What can hang from each mark:
vusolid: gakaz luzag
gakaz: davun doki lasu lofebi vusolid
davun: gakaz
luzag: vebe vusolid
lofebi: gakaz
doki: filibar
lasu: gakaz gepatib
gepatib: doki lasu lofebi
filibar: doki
vebe: gakaz

Each row was made from one small tree. The marks that hang from a mark follow it in brackets, in alphabetical order. Every link used is in the known rows. Write each row's tree.
(in the rows, 128 means zero)
Known rows:
vusolid(gakaz(doki(filibar) lasu) luzag): [ 97 171 118  91 129  89 142 137 155 142 125 136 162 117 164  90  85 149
 107 125  93  92  95 112 148 180 146 127 108 164 116]
lofebi(gakaz(lasu vusolid(luzag))): [119 204 120 114 117  88 144 144 152 136 109 126  82  91 173 105 105  99
 131  99  75  95  98 137 139 133 139 146 127 141 115]
gakaz(davun lasu(gepatib) lofebi vusolid(luzag)): [115 206 112  96 105  71 120 195 140 130 106 114 111  97 161 116  93 134
 132 117  74 124 137 131 121 136 161 126 137 132 109]
lofebi(gakaz): [134 181 111 117 136  85 157 107 121 138 107  62  95 106 177 118 105 100
 166 118  64 111  90 153 125 116 145 148 106 150 118]
gakaz(doki vusolid): [137 188 126 103 120 118 147 140 153 130 109  56 117  97 167 129  91 134
 124 103  69 131 116 131 136 118 129 128 124 133 110]
doki(filibar): [137 174 108 133 130  77 149 112 117 134 117  67 157 127 176 123  87 148
 162 128  78 119  84 149 137 148 157 132  97 152 115]
lofebi(gakaz(davun doki vusolid(luzag))): [117 155 122 102 115 125 146 158 151 138 101 122  71  91 173 119 101 100
 164  95  76 120 132 130 147 123 125 141 140 136 107]
gepatib(doki(filibar) lasu): [127 164 109 115 127  77 157 101 106 125 121  43 143 137 155 143 107 152
 133 118  77  91  59 148 128 155 166 131  93 152 137]
lasu(gepatib): [132 221 107 118 130  73 140 113 116 130 118  59 138 105 162 132  97 134
 148 130  58 122  91 151  99 122 145 132  96 152 121]
davun(gakaz(lasu(gepatib))): [135 230 115 102 134  59 137 202 125 142 121  62 138  95 175 109  91 133
 123 133  64 105  95 141 129 125 150 132 113 163 119]
lasu(gakaz(doki)): [132 216 116 104 135 103 152 138 130 129 113  59 142 103 179 109  93 129
 117 117  71 130 108 133 105 119 132 131 114 149 111]
vebe(gakaz): [132 185 108 129 141  68 177 135 117 123 110  69 123 119 208 123  96 121
 162 123  79 114  97 146 124 123 146 124  93 145 120]
gakaz(lofebi): [133 167 108 112 138  71 143 125 127 129 108  57 133 115 169 122  93 131
 147 125  71 135 102 140 128 123 164 129 108 143 114]
lofebi(gakaz(vusolid(luzag))): [119 178 117 122 118 104 145 115 148 135 102 124  84  97 171 129 108 100
 155  97  69 105  96 144 135 132 139 147 114 138 118]
lasu(gepatib(doki(filibar) lofebi(gakaz))): [125 207 108 105 110  79 133 111 112 143 104  67 108 131 156 122 118 143
 122 123  67  93  69 151 100 149 148 142  87 158 108]
vusolid(gakaz(davun)): [115 165 104  81 141  76 156 121 102 140 109  64 143 105 160 131  94 120
 198 125  78 118  99 144 131 141 146 136 106 156 116]
vebe(gakaz(doki(filibar) lasu lofebi vusolid)): [131 171 125 101 100  93 159 217 175 122 105  59 120 129 220  92  73 161
  78 112 101 125 145 117 158 143 171 107 142 130 105]
luzag(vebe vusolid(gakaz(doki(filibar)))): [123 155 119  89 121  95 140 123 145 149 108  68 155 111 180 117  77 142
 128 126  79 114  95 121 148 158 133 122 123 109 102]
lasu(gakaz(davun doki(filibar))): [131 190 110 103 117 105 147 169 112 138 111  63 156 120 187 108  79 148
 152 124  85 134 123 136 127 136 146 131 125 151 106]
vusolid(gakaz(davun lofebi) luzag): [ 96 134 100  82 139  71 140 130 119 136 105 126 141 112 156 126  95 123
 180 124  87 121 113 132 135 158 163 132 106 152 114]
lofebi(gakaz(davun doki(filibar) lasu)): [131 172 123  96 118  96 150 184 129 141 116  66 101 113 184  84  84 127
 150 118  86 114 129 132 157 132 148 137 145 150 106]
filibar(doki): [135 181 120 129 149 107 150 105 133 121  89  55 138 103 166 120  84 120
 163 116  65 121  94 148 128 122 142 127 106 145 113]
vusolid(gakaz(davun doki(filibar) lasu(gepatib))): [114 200 115  65 111  82 138 179 131 139 125  64 155 113 160  98  78 160
 129 135  83 111 123 122 127 159 150 123 130 158 114]
gakaz(davun): [135 173 106 115 141  76 151 134  96 135 110  64 129 105 165 130  95 123
 199 124  70 129 101 151 129 118 144 138 111 146 113]
vusolid(luzag(vebe(gakaz(davun lasu)))): [ 76 178 106 127 139  48 162 186 111 133 114 139 108 107 211 101  87 104
 167 128  87 105 115 129 140 132 134 126 125 119 110]
gepatib(doki(filibar) lasu lofebi(gakaz(vusolid))): [122 171 118  93 102 105 144 109 125 124  99  47  88 132 146 146 129 137
 111 104  81  75  63 148 131 145 147 145  99 144 116]
lasu(gakaz(doki vusolid)): [134 221 121  98 113 121 149 152 150 127 107  53 130  92 179 121  90 132
 107 103  71 133 121 131 116 120 128 131 128 137 107]

Write each row's tree:
[116 182 121  78 127  88 149 145 146 142 124  69 164 117 167  90  81 154
 108 123  89 102 100 121 148 167 149 126 118 163 113] => vusolid(gakaz(doki(filibar) lasu))
[118 192 105  89 119  85 142 138  79 125 106  50 147 138 149 136 117 152
 136 125  87  92  69 146 108 147 147 135  93 154 111] => gepatib(doki(filibar) lasu(gakaz(davun)) lofebi)
[133 183 124  96 137  80 140 172 151 130 115  60 125 104 170  91  89 136
  92 122  75 129 124 120 140 117 155 126 133 144 108] => gakaz(doki lasu lofebi)
[112 168 110  60 137  58 144 168 118 137 109  63 139 105 162 104  91 126
 158 128  86 122 120 130 139 140 170 131 127 150 108] => vusolid(gakaz(davun lasu lofebi))
[119 151 108 109 121  88 130 158 134 133  99 119 116 106 168 137  94 124
 171 108  81 137 129 134 142 132 159 133 123 128 109] => gakaz(davun lofebi vusolid(luzag))
[115 198 124 114 122  97 164 185 167 124 111 129 102 101 207  99  91 126
  95 104  86 103 125 118 145 134 130 114 126 133 114] => vebe(gakaz(doki lasu vusolid(luzag)))
[136 231 125  98  93 102 130 181 162 132 122  57 136 109 170 106  77 166
  82 118  73 119 123 126 126 140 147 120 136 140 109] => gakaz(doki(filibar) lasu(gepatib) vusolid)
[128 194 132  72 110 114 136 190 143 135  95  71  63  92 160  96 108 112
 124 107  81 114 127 127 144 102 111 143 144 134  83] => gepatib(lofebi(gakaz(davun doki lasu vusolid)))
[111 237 112  68 130  53 151 126 119 145 121  54 140 104 147 112 105 137
 108 118  63  89  76 137  97 157 159 132 105 160 131] => vusolid(gakaz(lasu(gepatib(doki))))
[124 225 107  98 126  44 171 190  97 132 116  56 107 113 199 107  99 126
 144 120  73 103 111 143 106 133 161 121 118 145 126] => vebe(gakaz(davun lasu(gepatib(doki))))
[ 79 222 112 109 111  65 120 179 130 138 112 121 111  84 167 122  86 119
 145 120  68 115 120 134 120 129 130 132 144 109 109] => gakaz(davun lasu(gepatib) vusolid(luzag(vebe)))
[130 194 121 103 117  68 161 196 151 119 101  58 106 115 211 106  88 131
 106 110  85 121 128 134 139 124 169 117 130 128 109] => vebe(gakaz(lasu lofebi vusolid))
[129 208 111  91 121  51 132 187 113 131 113  55 125 104 163 105  87 135
 144 135  68 134 129 137 114 119 167 127 133 141 111] => gakaz(davun lasu(gepatib) lofebi)
[130 183 127  88 132  94 155 179 127 136 111  64  78  91 177  88  95 103
 152 115  73 118 130 133 145 106 135 143 144 149 108] => lofebi(gakaz(davun doki lasu))
[122 233 101  94 107  75 129 152  82 140 104  64 153 132 158 127 105 158
 138 133  78 114  87 150  84 153 147 134  92 152 101] => lasu(gakaz(davun) gepatib(doki(filibar) lofebi))
[118 205 106 109 118 100 142 157 118 134 102 121 129  96 176 133  97 120
 173 107  79 125 114 143 114 133 137 139 120 136 110] => lasu(gakaz(davun vusolid(luzag)))
[117 182 110 135 122  87 165 140 143 124 104 126 110 112 205 133  97 119
 149 106  84 108 106 139 131 139 142 124 100 135 118] => vebe(gakaz(vusolid(luzag)))
[ 96 153 117  82 125  82 132 156 164 137 119 128 160 125 166  87  84 153
  89 126  97 106 113 108 154 181 168 121 118 158 113] => vusolid(gakaz(doki(filibar) lasu lofebi) luzag)
[112 145 104  71 139  70 147 139 112 136 105  59 141 111 160 130  93 127
 183 125  83 132 117 136 134 140 168 133 115 150 115] => vusolid(gakaz(davun lofebi))
[132 191 119  95 138  84 149 179 122 135 118  65 118  98 169  97  89 125
 145 118  75 127 123 127 140 114 131 129 136 146 108] => gakaz(davun doki lasu)
[128 184 120 100 138  81 174 206 123 125 112  70 108 106 210  90  88 121
 144 125  87 120 136 127 140 113 135 120 134 142 108] => vebe(gakaz(davun doki lasu))
[127 200 122 112 138  79 174 180 141 124 117  69 114 110 209  87  88 124
 107 124  82 109 119 124 137 119 139 115 120 146 113] => vebe(gakaz(doki lasu))
[133 249 114  96 122  97 140 147 129 127 115  56 144  97 173 111  92 138
 104 125  61 129 113 134  81 117 132 125 114 150 115] => lasu(gakaz(doki) gepatib)
